Each row was made from one walk, in order. Every step used is in the known rows, and no mark comes twice. Write each row's walk.
(in the rows, 128 means zero)
Known rows:
s-f-m-y-q: [151 173 123 149 104 171  91 151 144 147 147  88 142 120  66 164 154 149
 123 148 178 117 177]
s-y-m: [178 149 107 168 144 134 119 123 138 120 161 102 135  95 114 149 150 142
 136  79 112 136 139]
m-f-q: [160 152 116 101  71 151 134  77 115 122 147 118 139 116  93 172 117 170
 121 140 179 150 116]
f-q: [145 145 123 123  80 136 143 109 115 136 127 140 129 131  93 169 111 152
 113 128 152 157 115]
m-f-q-y-s: [186 150 117 136  68 157 176  95  83  92 168 118 105 100  74 160  82 178
 148 119 165 147  96]
w-f-m-y-s: [161 133 127 149 138 146 116 171 154 117 154  74 130 116 152 112  87 124
 103 112 180  79 171]
f-q-a: [132 142 135 128  48 143 152 105 110 126 138 150  87 127  97 164 119 149
 112 106 147 145 122]
f-m-y-q-a: [149 178 153 138  69 152 123 136 124 128 181 110  84 128 101 138 146 144
 127  88 158 123 163]
y-s-f-m: [145 128 131 170 158 133 105 157 180 132 137 119 136 130  99 141 105 100
 108 152 150 112 122]
f-m: [135 139 143 126 131 107 109 123 154 144 152 140 129 135 123 140 135 125
 106 106 152 138 113]
q-f-m-y: [108 140 139 104 100 145  98 144 125 141 190  97 124  87 137 147 151 158
 113 122 180 121 184]
a-q-y: [139 137 137 161  82 131 180 111  71 148 164 123  91 114  54 148 144 165
 153 127 135 144 147]
a-q-y-s-f-m: [156 139 138 202 113 135 154 141 123 151 171 112  97 116  23 160 119 138
 134 151 157 129 141]
w-f-q: [148 135 101 134  79 155 141 120 118 146  99 109 132 110 112 162  97 151
  98 125 172 129 146]
m-f-q-a: [146 150 130 105  40 160 145  73 109 111 156 128  98 109  96 166 124 167
 120 117 175 137 123]
f-m-y-s: [158 143 151 135 138 127 117 160 150 108 181 105 126 136 132 119 102 127
 118 117 161 109 140]
m-y-q: [157 168 125 137  99 166 134 146 103 123 147  88 124 127 101 133 136 153
 153 134 140 127 171]
q-f: [102 123 117 124 115 143 128 134 116 139 144 112 118  87 138 141 135 137
 131 140 132 136 158]
s-y: [146 147 132 150 128 123 140 127 121 117 143 111 136 119 110 118 142 151
 147 101 138 112 139]
s-y-q-f-w: [159 162 112 148 101 121 151 132 119 154 185 107 113  87  66 127 123 173
 173  91 156 170 146]
y-q-f-w: [141 143 108 126  98 129 139 133 127 164 171 128 105  95  85 136 110 149
 154 118 147 185 136]
s-f: [115 120 112 145 130 154 105 139 142 137 105 116 141 116  96 148 142 126
 122 163 144 106 151]
a-q-y-s-f: [150 128 125 204 111 156 174 145  99 136 147  99  97 110  29 150 115 141
 158 173 133 119 157]

Which walk is each row?
[160 180 136 182  85 145 165 125 106 114 151 106  84 117  85 122 147 147
 168  81 118 125 147] : s-y-q-a
[151 101 110 157 121 135 143 155 131 125 156 143 104 104  52 121  86 146
 149 117 161 126 107] : q-y-s-f-w
[137 131 121 139 130 125 106 134 155 153 122 110 130 114 143 132 118 125
  88 102 170 110 142] : w-f-m
[135 131 113 142  46 162 151 117 114 134 111 118  88 103 118 156 105 146
  96 103 169 116 153] : w-f-q-a
[143 168 137 141  68 172 145 141  98 112 157  97  82 120 107 126 142 146
 151 110 135 115 180] : m-y-q-a
[118 134 119 142  50 172 128 115 125 134 114 135 100 113  65 183 134 147
 105 142 165 123 146] : s-f-q-a
[110 133 130 148 100 137 157 122 104 168 167  97 107  96  91 156 142 145
 143 170 135 153 183] : a-q-f
[175 137  97 123 138 154 101  92 146 118 166 100 140  87 132 161 141 137
 122 115 128 143 130] : y-m-f
[159 111 122 180 106 129 172 142 120 153 178 131  91 114   4 135  93 152
 161 146 166 142 132] : a-q-y-s-f-w
[141 149 112 107  83 150 130 149 111 150 194  99 109  88  88 132 121 173
 159 119 174 160 178] : m-y-q-f-w
[163 181 140 135 103 144 112 141 128 140 169 100 127 134  99 144 138 148
 129 111 163 137 155] : f-m-y-q
[137 171 137 156  72 180 101 148 138 137 158  99  97 116  70 159 163 144
 120 126 173 104 184] : s-f-m-y-q-a
[117 145 143 146 100 116 138 117 129 183 189 109 107 103  86 166 149 143
 119 148 158 163 167] : a-q-f-m
[148 131 127 179 129 142 126 155 135 125 149 127 109 108  74 147 114 133
 123 122 153 111 117] : q-y-s-f-m
[138 123 121 152 137 177 114 177 141 102 137  79 139 118 105 125 110 128
 137 175 154  76 181] : m-y-s-f
[165 140  79 166  66 186 121 112 102 144 135 127 121  69  40 225 143 174
 110 113 144 157 130] : s-f-q-y-m
[122 116 129 126  94 107 153 117 127 182 196 126 103 100  64 142 120 156
 145 146 165 176 159] : a-q-f-w
[165 172 119 148 101 164 112 152 131 146 142  70 128 112 116 136 127 147
 114 107 183 111 185] : w-f-m-y-q
[175 183 123 177 118 138 155 130 109 127 140  95 126 121  82 128 138 150
 169 103 123 137 141] : s-y-q
[171 140 113 179 100 143 159 107  90 153 179 115  92  89  56 179 151 154
 143 105 106 167 149] : a-q-y-m
[172 142 124 156  75 143 182 129  83 107 148 137  95 116  76 158  76 160
 141 105 139 153  96] : f-q-y-s
[161 131 101 155 115 150 129 120  98 125 158 128 103  79 107 164 145 149
 131  74 104 150 124] : q-y-m
[136 135 126 121 114 150  98 147 141 139 145  85 138 107 145 128 128 147
  92 105 197  84 184] : w-f-m-y
[164 153 114 109  43 158 156  73  68 114 159 128 114  94  67 178 125 202
 136 110 182 148 109] : m-f-q-y
[122 137 131 125 114 159  76 148 153 139 151 102 148 116  93 155 158 148
 100 145 194  92 177] : s-f-m-y
[174 132 102 169  75 162 180 138  87 116 120 104  97  94  93 150  62 159
 125 103 158 127 127] : w-f-q-y-s
